Known rows, with every step that occurs
r p l: [ 12  31   5  -9  15  15 -27 -33 -12  -4 -15  47  13 -47  31  12 -18 -20
  22 -55   0 -18 -53  18 -18  -4  16  -8  -1  27   4  -3   1 -17]
g z q r: [  9   1 -41 -14  29  10 -14 -38   2  -7 -16  23 -17 -58   5  15 -21  15
  11   8 -18 -18  18  71  19  23 -27  11  20  42  11 -14  50 -27]
f k l: [ 20  -4 -11  -7   2   1 -30 -32 -18 -13 -39  20  26 -44 -35   3 -40 -25
  12 -20  17  -2 -31  20 -15   0 -32 -15  33  42 -12 -20  20  14]
l g z q r k: [ 11  15 -49 -27   2  -9   1 -35  26 -14 -22  19 -17 -55  10   8 -26  21
  18  -8 -21 -13  14  62  12  50 -45   3  23  37   1   9  46  -3]
r p: [ 14  13   5 -13  10  20 -24 -31 -14  -5  -9  41   6 -32  20   7  -2 -30
  20 -50 -13 -26 -46  18 -11  -2  -4 -23   3   9  -2  -5   3  -6]
j y p l k t: [ 19  18 -52   4 -13  16 -35 -18 -42  -6 -50  41 -10 -27 -28 -28 -57  20
  10 -19  41 -40 -40  17 -31  20 -31   7   2  22 -33  17  35  -6]
y p l g z j: [ 29  28 -63  -1 -14  -8 -27 -31   4 -15 -33  41 -21 -47  -3  17 -50  25
  16   0  34 -13 -49  34 -19  29  -1  17  14  63 -12  16  39 -12]
l g z: [  8   6 -37 -18  -8  -3  10 -23  13 -19 -28  13 -15 -47   3  10 -27   4
  37 -27 -19 -21 -10  43   9  33 -23   0  28  41  -7   5  36  -4]
z j y: [ -3   6 -39 -22 -10  13   1 -26 -21  -7 -19  47   7 -20 -31  11 -37 -30
  13 -18   3 -13 -27  18 -26  36 -39   6 -12   7 -31 -15  36 -13]
p l: [ 13  21 -24  -3  10 -14 -22 -27 -20   1 -26  32  18 -54   8  13 -49  -5
  20 -37  11  -7 -33  14 -24   0   8  26   5  48  -3   3  25 -24]
r q: [ 23  -5 -20 -22 -16 -18 -32 -30 -26  18 -34   6   9 -32 -20  -1 -15 -18
   5 -26 -31   3  18  21  -7   2 -34  -6   0  38  -8 -14  39   9]
j y: [  5  -5 -23  -9  -5  20 -13 -16 -46   6 -34  43   1 -13 -36 -19 -34 -18
  14 -31   5 -37 -28  14 -22   9 -33  -1  -1   0 -29  -8  29 -12]
q z j y p l g: [ 25  15 -60 -20 -25   6  -8 -41  23 -18 -17  41 -13 -44 -16   9 -76   0
   5 -20  26  -3 -12  23 -18  41 -17  18  -8  19 -16 -17  58  -7]
k t p l g z: [ 36  23 -47   4  14 -11 -44 -26 -12 -28 -35  -1  14 -72   9 -17 -64  12
  37 -20  19 -24 -39  38  -6  28 -35   6  32  74  -7  24  28   9]
d k l g z j: [  2  22 -49 -47 -25  -3   6 -31  -9 -13 -46  14   8 -28  10  22 -13 -32
  33 -24 -11 -34  -8  41 -26  38 -52   7  22  37 -24   6  14  -6]
p l g z: [  7  29 -33  -8   3 -12  -4 -26   5 -13 -32  25   3 -64  16  15 -49  12
  33 -34   3  -9 -24  34  -9  21   6  23  18  60   0   7  31 -22]
d k y p l g z: [ 23  18 -66 -27 -20 -14 -19 -23 -17  -1 -52  14   2 -33  27  15  -3  -8
  25  -5  -8 -30 -16  43 -42  18 -27  14  30  51 -28  19  17  -2]
k l g z q: [  8  -1 -40 -27   4   8   4 -36  12 -25 -24  14   8 -61  -5  10 -45  15
  29 -35   1 -16 -13  48   0  41 -52  -7  38  55 -13   4  25  16]
l g z q: [ 12   5 -46 -25   2   1   5 -30  14 -23 -22  20 -19 -62   3  13 -34  16
  38 -12 -15 -14   6  52   6  44 -31   7  32  39  -7   0  42  -2]
l g z q r p y: [ 12  21 -36 -26  -4   8   3 -40  27 -20 -19  23 -19 -70  20   8 -25  22
  28 -17 -14 -16  -2  67  16  45 -26  -2  27  39  -4   9  38  -9]
z q r p y: [ 24  18 -29 -29  14  12 -35 -54   0   1  -2  42  -2 -70  18   3 -21  19
   0  -8  -3  -8  -2  57  -5  30 -29  -3   9  16  -6   7  36  -9]
q r p l: [ 14  36 -10  -9  -3   8 -33 -43  -1  13 -17  35   7 -45  31  -4  -2   4
 -12 -42 -14 -14 -44  47  -1  13   3 -24  -3  22   6  21  16 -12]
l k: [ 16   8 -34 -25  -8   2  -2 -19 -11 -11 -25  12   2 -44   7  -9 -32   9
  18 -43   0 -25   9   9 -18  20 -30  10   4   6 -26  22  39  -6]
w k: [ 24  12 -31  -5   1 -10 -14 -39   2  12 -17  26  32 -35  -3   4 -20  -6
  41 -36  10 -18 -19  38 -13 -20   0 -15  15  23   5   4  35   4]
k t: [ 18  -1 -39   9   4 -22 -43 -23 -28 -18 -32  -7  17 -45  -1  -5 -43 -15
  27 -30  -2 -22 -27  22  -8  16 -51  -4  23  40  -8  16  28  18]
q r k: [ 15  21 -33 -14  -5 -29 -29 -35   5  26 -19  21  11 -22  11  -7  -4  -2
 -36 -19 -23 -16  -6  45   3  16 -51 -12 -10  16   8  27  38  -6]
k l g z: [  6  -1 -32 -21  -3   5   5 -30  12 -22 -28   9  11 -52  -5   9 -40   6
  28 -45  -2 -20 -23  42   3  32 -47 -12  35  57 -13   6  21  14]
g z j y p l k: [ -5  18 -49  -9   6  20   6 -23  -2 -19 -31  33 -16 -37 -11  15 -38   3
  18  -4   7 -25  -9  45   0  29 -20  20  -1  43  -9 -15  47 -38]
t p l: [ 49  22 -27 -13  19   5 -36 -30 -19  -2 -17  41  18 -62   1 -13 -56   9
  21 -20  31 -19 -50  19 -26   6   4  18  14  58 -16  11  26 -18]
d k v: [ 16   4 -34 -48 -22  -3  -8 -22 -28   4 -47  13  15 -22   1  14   3 -46
  25 -24  -2 -43  -2   8 -30  -7 -45  18   1  16 -36 -13   9  -4]
z q r k t p: [ 38  16 -55 -26  24 -13 -49 -49  -2   3  -8  29   5 -62   8  -9 -37  25
 -12  10   1  -8  12  57  -8  41 -67   5  10  27  -1  17  47   7]
p l g z q r k: [  9  38 -44 -16   9 -18 -11 -35  17  -6 -27  28   2 -69  24  14 -47  26
  13 -21   0  -3  -5  50  -4  34 -15  23  12  57   9  14  37 -20]

Rows
[ 10  34 -42 -14   5  -9  -9 -35  10 -11 -28  27  -2 -75  20  13 -48  28
  23 -22   2  -2 -14  51  -5  35   0  22  19  57   3  12  37 -20]
p l g z q r
[ 15  35 -19 -14  -4  10 -27 -39   7  10 -19  25  13 -55  42 -10   1  19
 -14 -47 -16 -10 -33  48  -9  19  -5 -26   4  22  -3  32  16   0]
q r p l k y
[ 40 -19 -57   0  -2 -10 -36 -20 -12   2 -23  18  13 -39   2   4 -18  15
   4 -12   4  -9 -38  29 -34   5 -28 -10  32  51 -31  20  27  31]
k y p
[ 37  -7 -57   4   3 -13 -38 -21 -11   2 -25  22  18 -50  10   6 -29  23
   4 -16  12  -3 -43  28 -40   4 -15   0  31  62 -27  21  25  23]
k y p l
[ 26   4 -46 -27  13   0 -35 -48  -9   2  -7  35  -3 -62   2   3 -28  22
  -2   2  -6  -3   8  54  -9  36 -38   5  13  17  -8   5  46  -2]
z q r
[ 32  -1 -57 -17 -11   0 -14 -16  -4 -11 -26   7   5 -50  15 -12 -27  34
   8 -31   7 -17  -2  18 -33  21 -37   0  21  25 -39  36  37  22]
l k y p
[ 10  17 -51 -49 -15  -1  -3 -34 -14 -12 -46  15   4 -37  12  16 -16 -19
  35 -19  -9 -36   3  47 -26  36 -55  11  28  37 -22   5  15  -4]
d k l g z q
[ 35  17 -46 -15  -2  -1 -27 -20 -13 -26 -31  -5   9 -60  11 -30 -51  21
  25 -36  16 -31  -3  16 -16  31 -51   4  17  28 -27  38  37  13]
l k t p
[ 37  25 -56   0 -11  -6 -38 -27 -14  -8 -35  36 -14 -45   0   0 -51  33
   8 -12  43 -21 -39  15 -31  11  -2  20   7  47 -20  28  38 -11]
y p l k
[ 13  33 -38  -4   4 -15 -23 -22 -16 -16 -36   8  19 -70  22  -4 -62  17
  24 -46  18 -13 -13  13 -25  19 -14  26   8  44 -10  27  31 -10]
p l k t
[ 34  15 -59   3   0 -11 -16 -37  23   5 -25  18  29 -54  15   6 -22  32
  40 -23  17  -7 -27  60 -20  -8   2 -16  38  60  -2  19  35  24]
w k y p l g z
[  5  14 -54 -19 -19   7  11 -25  15 -24 -31  28 -24 -39 -12  11 -34   7
  30 -12  -3 -20 -20  47   1  52 -31   2  19  39 -19   3  41  -5]
l g z j y p
[  7  17 -32 -13  34  17 -18 -41   5 -10 -14  31 -14 -66  20  17 -20  17
  12  -2 -14 -16   5  72  17  20 -11   9  16  46  17 -15  40 -32]
g z q r p l
[  8  11 -32 -28   2  16  -2 -42  20 -21 -21  17   6 -62   9   5 -31  20
  18 -39  -6 -16 -20  60   6  44 -48 -23  35  49  -7   9  18  17]
k l g z q r p
[ 28  -1 -36 -30 -24 -15 -24 -43   6   7 -21   8   3 -40 -18  10 -39 -19
  -3 -22 -25  19  36  23  -2  19 -34   3 -12  33  -2 -31  58   7]
r q z j
[ -5  13 -46  -4   9  17   0 -25  -6 -15 -29  37 -14 -33 -15  20 -37  -7
  18   1   6 -23 -19  48   2  22 -16  18   1  49  -4 -23  44 -38]
g z j y p l
[ -2  33 -39 -13  -2  -1   5 -25   2 -15 -33  34   2 -59   5  15 -54   8
  30 -31   7  -8 -26  35 -13  34  -2  24  10  52  -9   1  34 -25]
p l g z j y
[ 14  15 -47   1 -12  21 -20 -19 -30  -4 -47  51 -21 -24 -31 -16 -49  17
  14 -11  31 -39 -43  29 -21  19 -17   8   6  30 -26   3  35 -16]
j y p l g z
[ 21   8 -31 -10   3  -4 -11 -44   8   5 -19  20  45 -41  -6   3 -29   1
  40 -47  18 -18 -26  43 -12 -14 -18 -24  24  38   2   5  26  17]
w k l
[  8  41 -15 -11  -5  10 -21 -41  14   5 -21  30  -2 -51  35  -3  -1  12
  -4 -39 -20 -16 -38  61   9  23   3 -24   5  30  10  21  19 -14]
q r p l g z
[ 41  19 -42   6  16 -14 -56 -27 -26 -19 -30   4  23 -66   5 -19 -64   4
  29 -23  24 -23 -45  25 -16  18 -34   7  25  64 -10  24  24  10]
k t p l
[ 24  26 -36 -31  12  10 -32 -53   5  -4  -7  46  -4 -74  22   4 -25  28
   6 -13  -4  -1  -6  58 -12  44 -22  -4  13  19  -3  11  32   0]
z q r p l g
[ 19  16 -45  -2 -14  21 -26 -18 -40   0 -45  52 -13 -22 -30 -23 -52  18
   7 -18  39 -39 -39  14 -33  15 -21  10  -3  15 -34  11  36 -14]
j y p l k
[ 37  26 -61   6 -10 -11 -46 -25 -16 -14 -40  25 -12 -50   3  -4 -57  34
  11 -13  45 -22 -41  17 -28  17 -12  17  11  53 -18  34  38  -2]
y p l k t
[  5   5 -48 -22 -13  15   5 -31  10 -25 -33  23   1 -43 -21   6 -47  12
  22 -31  14 -22 -34  45  -5  45 -53 -13  29  53 -23   5  25  15]
k l g z j y p
[ 13  -1 -32 -25 -11  -1  -1 -31   5 -17 -26  14  18 -49  -9   3 -43   3
  25 -52   3 -16 -32  28 -12  34 -49 -15  32  44 -23  15  17  26]
k l g
[  6   4 -43 -18  33   3 -14 -40  10  -5 -15  19  -7 -55   8  14 -24  15
  -1   4 -16 -18  23  74  20  24 -49   8  17  48  16 -13  47 -21]
g z q r k l
